What can hang from each mark
J587: J49 J617 J692 J711
J49: J279
J727: J692
J601: J587 J711
J692: J214 J587 J727
J214: J235 J692
J711: J587

Every row comes from one small tree of marks. The marks that hang from a mark follow it in brackets, in the order of their numbers. Every link used is in the known rows. Which tree was each row made from?
Known rows
J49(J279): [ -9,  22,  -1,  -7, -15, -15, -23,   1, -15,  25,  -3,  14,  25,  -9,  12,
  34,  31,   2,  13,   7,   4,   6,  16,  -9, -15, -32, -13,   5,  -2,   2,
   6,  -1,  10,  12,   4,  -1,   2, -11,  10,  11,  14,   3, -27,   5,   9,
 -18, -30,   3]
J727(J692): [-10,  18,   3,   2, -13, -21, -16,   3, -11,  20,  -6,  31,  19,  -7,  10,
  28,  19,  -2,  23,  17,   5,  13,  24,  -3, -13, -28, -16,  -6, -11,  -1,
  -4,  -3,  13,  13,   0,   3,   4,  -5,  12,  14,   9,   6, -35,  13,   5,
 -19, -23,  -1]
J727(J692(J214 J587(J617))): [ 10,  38, -15,   5, -24,  -5,  -7, -17,  -3,  22,  -1,  23,   8, -17,  -4,
  53,  38,  11,  30,  33,  -6,  14,  20, -15, -21, -32, -14,  -1, -29, -26,
 -22, -16,  18,  26, -11,  -6,   2, -19,  10,  15,   7,   1, -52,  24,   5,
 -11, -23,  10]
J601(J711(J587(J692(J214)))): [ -8,  46, -14,  -8,   5,  -5,  -3, -23,  -7,  20, -17,   2,   0, -20,  -4,
  37,  39,  13,  23,  23, -17,  22,  32, -10, -21, -33,  -7,  -3, -36, -11,
 -13,  -6,   7,  32,  -8, -16,   8, -21,   3,  14,  -2,   4, -48,  12,   7,
  -4, -31,   9]
J587(J49(J279) J617 J692 J711): [ 21,  27, -11,  -7, -16,   2,   6, -23, -10,  16, -17,  -6,   6, -32, -21,
  62,  49,  14,  19,  23,  -2,  40,  28,  -5, -15, -32, -23,   3, -17, -44,
 -34,   0,  12,  37,  19,  -2,  -7, -19, -13,  -9,  -6,  -3, -33,  13,  16,
 -31,  -2,  15]
J214(J235 J692(J587)): [  1,  26,   4, -24, -21, -14, -15,   3, -17,  22,   4,  24,  20,  -2,  26,
  49,  34,  19,  18,  16,   2,  -5,  14,  -4, -24, -38, -13,  16, -11, -19,
  -1,  -9,  11,   9,   2,  -1,  -6, -22,  -1,  23,  18,  -8, -34,   2,   7,
  -3, -21,   4]
J692(J727): [ -5,  26,   3, -12, -13,  -2, -18,   2,  -2,  23,   2,  19,  19,  -4,  22,
  40,  29,  15,  23,   6,  12,  10,  22,  -5, -22, -30, -11,   5, -12,  -3,
   3,  -3,  10,  10,  -8, -12,   9, -15,  14,  13,  17,   3, -34,   7,  -3,
   1, -19,  -2]
J587(J49 J617 J711): [ 13,  31,  -3,  -8, -13,   2,   1, -11,  -5,   9,  -4,   2,   9, -24,  -1,
  53,  36,   9,  27,  24,   3,  35,  27,  -6, -15, -21, -14,   3, -29, -40,
 -23,   0,   9,  28,  10,  -1,  -1, -15,  -7, -12,   0,   1, -44,  23,  16,
 -19,  -2,   8]
J587(J49 J617 J692(J727) J711): [ 24,  29,  -8, -12, -17,  14,  11, -22,   3,  15, -12,  -1,   2, -27, -12,
  68,  45,  27,  28,  21,   7,  42,  33,  -2, -21, -29, -22,   3, -29, -50,
 -38,  -5,  14,  34,   9, -13,   0, -22, -11,  -6,  -2,  -4, -41,  14,   4,
 -11,   8,  12]
J711(J587(J617 J692(J214(J235) J727))): [ 25,  29,   2, -13, -18,   9,   0, -21, -11,  17, -16,   6,   1, -21, -15,
  55,  56,  28,  29,  26,  -5,  18,  28,  -6, -32, -38, -12,   5, -27, -35,
 -22, -16,  14,  26,  -8, -18,  -2, -30,  -8,   7,   8,  -4, -54,  10,  -9,
   5,  -6,   7]
J601(J711(J587(J617))): [ -4,  39,  -1,  -2,   3, -19, -15, -15, -10,  13, -12,  -4,   9, -15,  -8,
  32,  33,   4,  21,  15,  -9,  18,  25,  -3, -19, -21,  -8, -13, -35, -18,
  -7,   1,  -5,  26,  -4,  -5,  10, -10,  -7,   5,   1,  -2, -54,  22,  20,
 -11, -30,   5]
J214(J235 J692(J587(J49 J617) J727)): [ 31,  26,  -3, -24, -31,  10,  -3,  -7, -12,  20,   3,  16,   8, -14,  15,
  84,  47,  36,  27,  23,  13,   7,  15,  -4, -32, -39, -22,  14, -22, -50,
 -22, -10,  16,  19,  -5,  -6,  -5, -34, -11,  13,  12, -16, -45,  15,  -1,
   2,   2,   7]
J214(J235 J692(J587(J49(J279)) J727)): [ 24,  25, -11, -29, -30,   8, -13,  -2, -21,  32,   1,  23,  14, -11,  21,
  82,  43,  35,  17,  18,  10,  -2,  13,  -6, -33, -48, -21,  18,  -7, -32,
  -8,  -9,  18,  13,  -3,  -8,  -6, -39,  -1,  25,  15, -20, -31,   4,  -9,
  -5, -11,   9]
J587(J49(J279) J692(J214) J711): [ 14,  36, -24, -12, -16,  14,   7, -25,  -9,  25, -13,   7,   4, -30,  -3,
  66,  46,  17,  24,  29,  -7,  35,  32, -16, -16, -39, -13,  12, -17, -30,
 -27,  -5,  21,  33,  10, -12,  -6, -28,   3,   1,   0,   1, -32,  10,   2,
 -20, -12,  15]
J601(J587(J49 J692(J727) J711)): [ 17,  36, -21, -17,  -2,  11,  12, -20,   3,  20, -12,  -1,   0, -18,  -4,
  61,  41,  29,  35,  20,   2,  40,  32,  -3, -21, -32,  -6,   6, -31, -33,
 -27, -15,   8,  38,   4, -22,   4, -24,  -9,  11,  -2,  -5, -33,  18,  -2,
  -8,  -8,  10]
J587(J49 J692): [  1,  23,  -1,  -5, -15,  -2,   1,  -1,  -7,  16,  -7,   9,   9, -15,   8,
  47,  36,  12,  18,  22,   9,  32,  27,  -9, -14, -35, -19,   0, -19, -22,
 -17,   6,  16,  25,   9,  -2,   0, -13,   0,  -3,   1,   9, -36,   8,   3,
 -17,  -9,   1]
J214(J235): [ -3,  19,  13, -12, -17, -13, -20,   9, -14,  16,  -4,  22,  25,  -6,  24,
  26,  34,   6,  21,  11,   5,   1,  15,  -5, -17, -25,  -5,   7, -10, -10,
   6,  -4,   8,   5,   5,   1,  -1, -14,   7,   9,  17,   7, -37,   8,   4,
  -6, -21,  -1]
J587(J692): [ -8,  23,   4,  -8,  -9, -12,  -7,  -4,  -4,  17,  -8,  12,  15,  -8,  10,
  31,  33,   8,  18,  14,   5,  22,  26,  -5, -13, -32, -16,   3, -11,  -7,
 -10,   0,  12,  20,   7,  -6,   2,  -6,   4,   6,   6,  10, -31,  -1,   6,
 -12, -20,   3]
J711(J587(J617 J692(J727))): [ 14,  26,   4,  -7, -10,  -5,  -3, -16,  -6,  18, -10,  -2,   2, -14, -21,
  48,  46,  19,  19,  19,   3,  28,  30,   1, -26, -37, -17,  -4, -24, -25,
 -20,  -6,   7,  31,  -5, -15,   6, -13,  -9,   2,   6,  -4, -44,   8,   1,
  -5,  -7,   6]
J601(J587(J49(J279) J692(J214)) J711): [  6,  45, -38,  -7,   1,   6,   2, -31,  -5,  27, -22,  -4,   2, -29,  -2,
  55,  46,  24,  32,  22, -14,  21,  26, -16, -17, -33,  -4,   2, -30, -21,
 -21, -11,  11,  40,  -3, -14,   5, -31,  -3,  22,  -8,   0, -43,  23,   5,
 -13, -36,  12]
J601(J587): [-10,  30,  -6,  -4,  -2, -16, -13,  -2,  -6,  19,  -4,   9,  16,  -1,  15,
  26,  29,   6,  29,  11,   4,  12,  20,  -6, -15, -24,   2,   3, -20,  -1,
   2, -10,   3,  24,  -3, -11,   8,  -8,   4,  15,  11,   6, -34,  17,   8,
  -7, -33,  -2]

Write each row's tree
[ 29,  52, -24, -17, -22,  28,   5, -27,   5,  24,   5,   5,  -2, -23,   2,
  85,  50,  30,  37,  33,  -2,  33,  28, -17, -30, -31, -11,  14, -40, -50,
 -32, -18,  15,  33, -13, -24,   2, -37,   6,   5,   5,  -8, -52,  29,  -3,
   2,  -5,  13]
J692(J214 J587(J49 J617 J711) J727)
[ 13,  33,  -5, -22, -21,   0,  -9, -12,  -2,  24,   6,  12,  10,  -6,  12,
  70,  39,  30,  23,  15,   9,   5,  19,  -2, -28, -36, -21,  10, -17, -28,
 -14,  -9,  12,  22, -11, -11,   4, -22,  -3,  20,  13, -14, -37,   6,   5,
   2, -12,   9]
J214(J692(J587(J617) J727))
[  1,  35,  -5,  -4,   4, -18,  -3, -24,  -7,  13, -21,  -9,   4, -22, -22,
  34,  41,  10,  20,  17, -13,  27,  27,  -1, -19, -26, -15, -13, -35, -25,
 -21,  -1,  -1,  34,   2,  -5,   7, -10, -13,   5,  -6,   1, -52,  16,  20,
 -15, -23,   9]
J601(J711(J587(J617 J692)))
[ 13,  40,  -8, -20, -26,  14, -15,  -4,  -5,  30,   5,  26,  17,  -7,  26,
  57,  49,  30,  31,  19,   1,  -2,  15, -15, -33, -37,  -4,  19, -24, -21,
  -2, -23,  15,   9, -17, -20,   1, -36,  18,  25,  22,  -1, -45,  14, -16,
  14, -24,   5]
J692(J214(J235) J587 J727)
[ 32,  40, -13, -16, -33,  25,  -3, -12,  -4,  22,   3,  14,   7, -20,  11,
  79,  56,  34,  35,  29,   4,  13,  16, -18, -36, -33, -11,  13, -34, -49,
 -23, -20,  17,  20, -13, -14,  -3, -41,   5,   8,  13,  -4, -57,  25, -11,
   8,  -8,   6]
J692(J214(J235) J587(J49 J617) J727)
[ 13,  39, -12, -13, -20,  -2,  -7, -13, -11,  24,  -5,  34,  13, -16,   5,
  49,  38,  13,  32,  32, -13,  11,  20, -10, -25, -31,  -5,   9, -25, -29,
 -15, -25,  14,  17,  -1,  -9,  -7, -31,  13,  25,  12,  -3, -46,  23,   0,
 -11, -21,  15]
J727(J692(J214(J235) J587(J711)))
[ 21,  42, -13, -22, -29,  25,  -8,  -4,  -6,  28,   6,  23,  10, -11,  24,
  75,  48,  34,  32,  27,   4,  10,  17, -17, -36, -39,  -9,  16, -29, -35,
 -11, -20,  17,  12, -14, -19,  -2, -42,  14,  17,  16,  -3, -50,  20, -19,
  10, -14,   3]
J692(J214(J235) J587(J49) J727)
[ 10,  26,  -2, -17, -19,  12,  -4, -10,  -5,  23, -12,  23,  13, -15,  18,
  51,  49,  30,  30,  15,   1,   9,  23, -10, -26, -38, -11,  14, -13, -20,
 -12, -14,  21,  11,  -5, -15,   1, -29,   9,  17,  14,   5, -39,   1, -13,
   9, -11,   4]
J587(J692(J214(J235) J727))
[ 24,  39, -11,  -8, -24,  -1,  -3, -22,  -9,  19,  -9,  24,  11, -24,  -8,
  54,  45,  15,  37,  34, -15,  14,  20,  -8, -24, -27,  -8,   8, -31, -43,
 -27, -26,  14,  24,  -1,  -7,  -7, -29,   3,  15,   7,  -5, -55,  30,   8,
 -12, -15,  17]
J727(J692(J214(J235) J587(J617 J711)))
[ 28,  33,  -6, -25, -23,   2,   4, -14, -15,  13,   0,  10,   7, -21,   5,
  75,  45,  25,  27,  30,   1,  18,  19,  -3, -24, -32, -17,  15, -28, -57,
 -28, -10,  11,  27,  10,  -1, -12, -29, -18,   4,   5, -17, -44,  16,  16,
 -13,   1,  16]
J214(J235 J692(J587(J49 J617 J711)))
[ 22,  30, -19,  -6, -32,   5, -12,  -9, -23,  32,  -5,  33,  12, -21,   5,
  65,  43,  17,  26,  36,  -5,   6,  16, -18, -28, -43, -14,   6, -18, -30,
 -15, -17,  23,  16,  -3,  -2,  -9, -37,  13,  22,   9,  -5, -46,  24, -10,
 -18, -23,  10]
J727(J692(J214(J235) J587(J49(J279))))
[ 16,  26, -22, -11,  -9,   6,   0, -16,  -5,  30, -15,   0,   5, -15,  -5,
  62,  46,  29,  27,  15,   7,  24,  24,  -6, -23, -42, -12,   3, -16, -20,
 -17, -12,  13,  34,   0, -17,   4, -26,  -4,  16,   2,  -6, -28,  14,  -7,
 -12, -19,   7]
J601(J587(J49(J279) J692(J727)))
[  4,  33, -10, -17, -19,  -3,  -5,  -1, -12,  22,  11,  18,   7,  -4,  23,
  68,  31,  18,  18,  28,   9,  15,  22,  -8, -21, -41, -19,  10, -20, -26,
 -13,   1,  14,  23,  -1,  -3,  -2, -21,  -1,  12,   6,  -9, -36,   7,   5,
 -10, -14,   3]
J214(J692(J587(J49)))
[ 27,  32,  -9, -11, -19,  17,  14, -24,  -7,   9, -17,   4,   2, -36,  -7,
  64,  55,  23,  35,  32,  -6,  33,  28, -11, -19, -28, -13,  11, -31, -58,
 -39, -10,  19,  31,  13,  -6, -10, -31, -12,  -9,  -1,   2, -51,  17,   6,
 -12,   4,  14]
J587(J49 J617 J692(J214(J235)) J711)
[ 10,  37, -13,  -2,  -5,  -8, -12, -19, -18,  18, -15, -10,   5, -25, -17,
  52,  38,   5,  15,  21,  -8,  21,  25,  -6, -22, -28, -14, -13, -33, -28,
 -14,   4,   2,  34,   0,  -1,   5, -20, -11,   1,  -3,  -8, -51,  26,  17,
 -25, -26,   8]
J601(J711(J587(J49(J279) J617)))
[ 17,  27, -15, -20, -15,  13,   3, -18,  -4,  27, -13,   5,   7, -25,  -5,
  68,  44,  26,  20,  17,   3,  34,  31,  -5, -21, -40, -20,   8, -12, -30,
 -23,  -2,  15,  29,  10, -14,  -2, -26,  -1,   6,   1,  -6, -26,   6,  -2,
 -19,  -5,  12]
J587(J49(J279) J692(J727) J711)
[  5,  16,  12, -27, -17,  -2, -14,   7, -13,  20,  -5,  29,  21,  -5,  31,
  51,  32,  25,  23,   5,  13,  -8,  19,   2, -25, -35, -15,  15,  -2, -15,
   3,  -5,  15,   3,  -3,  -5,   1, -24,  -2,  21,  19,  -9, -32,  -3,  -3,
   4,  -8,   1]
J214(J235 J692(J727))
[ 25,  38, -19, -20, -33,  24, -13,  -8, -13,  35,   2,  21,  13, -15,  17,
  76,  54,  33,  26,  24,   1,   5,  14, -19, -36, -45, -11,  17, -18, -32,
  -9, -19,  18,  13, -12, -17,  -4, -47,  16,  21,  17,  -7, -42,  18, -20,
   2, -22,   7]
J692(J214(J235) J587(J49(J279)) J727)
[ 14,  31, -24, -10,  -3,  -4,   6, -24, -11,  23, -18,  -5,   5, -23, -14,
  55,  43,  17,  24,  20,  -6,  34,  28,  -6, -15, -36,  -7,   4, -20, -28,
 -23, -11,   8,  42,  15, -12,  -3, -21, -11,   9,  -5,  -5, -27,  17,  10,
 -27, -19,  14]
J601(J587(J49(J279) J692 J711))
[ 16,  33,  -4, -36, -18,   2,  -8,  -8,  -9,  26,   3,  22,  16,  -7,  19,
  65,  39,  34,  25,  14,   0,   3,  19,   1, -30, -38, -11,  20, -14, -32,
  -7, -17,   9,  13,  -1, -13,  -5, -32,  -1,  28,  18, -19, -30,   4,   1,
   3, -10,  14]
J214(J235 J692(J587(J711) J727))
[ 25,  33,  -3, -33, -21,   3,  -5, -16,  -8,  21,  -1,  15,  13, -14,   6,
  71,  47,  35,  28,  15,   0,   5,  18,   3, -30, -33, -14,  19, -19, -47,
 -20, -18,   9,  19,   1, -11,  -4, -30, -11,  19,  14, -21, -39,  10,   9,
   0,  -3,  17]
J214(J235 J692(J587(J617 J711) J727))
[ -1,  38, -26,  -6,   3,  -8, -12, -14, -10,  25, -15,  -3,  14, -18,   7,
  42,  33,  13,  26,  11,  -4,  12,  20,  -8, -18, -24,  -2,  -4, -26, -12,
  -5,  -8,   1,  31,  -2,  -6,   9, -22,  -1,  21,  -4,  -4, -38,  29,  11,
 -18, -40,   6]
J601(J587(J49(J279)) J711)
[ 20,  26,   3, -26, -26,   0, -11,  -7, -11,  22,   0,  18,  14,  -7,  15,
  68,  47,  34,  24,  13,   7,  -4,  14,   0, -30, -36, -19,  16, -17, -37,
 -12, -14,  11,  15,  -7,  -6,  -3, -28,  -7,  22,  17, -16, -40,   7,   2,
   5,  -7,   8]
J214(J235 J692(J587(J617) J727))
[ 16,  28,  -9,  -8, -19,   1,  -5, -17, -11,  17,  -7,  -1,  14, -28,  -9,
  59,  41,   7,  22,  21,   1,  31,  24,  -6, -16, -27, -15,   5, -19, -36,
 -21,   1,  10,  31,  13,   0,  -3, -20,  -6,  -7,   1,  -4, -35,  20,  16,
 -27,  -8,  13]
J587(J49(J279) J617 J711)
[ 15,  29,  -3, -14, -11,   4,   5, -22,   5,  17, -13,   0,   9, -21,  -9,
  52,  45,  25,  27,  12,   1,  33,  30,   1, -20, -27, -18,   5, -21, -35,
 -29, -10,  10,  28,   5, -14,   3, -16,  -7,   3,   4,  -2, -35,   8,   8,
  -9,  -1,  13]
J587(J617 J692(J727) J711)
[  0,  33,  -4, -25, -18,  -3, -13,  -2,  -4,  30,  10,  22,  13,   2,  28,
  64,  32,  27,  20,  13,  11,   2,  20,  -3, -27, -43, -17,  13, -14, -14,
  -4,  -8,  13,  14, -12, -14,   5, -22,   7,  28,  17, -13, -30,   2,  -2,
   4, -19,   4]
J214(J692(J587 J727))
[ 10,  27,   2, -30, -22,  -1, -16,   2, -12,  27,   5,  27,  18,   1,  29,
  63,  39,  32,  22,  12,   8,  -7,  15,  -2, -31, -41, -15,  19, -10, -21,
  -2, -13,  12,   7,  -7, -11,  -1, -29,   2,  30,  21, -14, -33,   2,  -3,
   6, -15,   7]
J214(J235 J692(J587 J727))
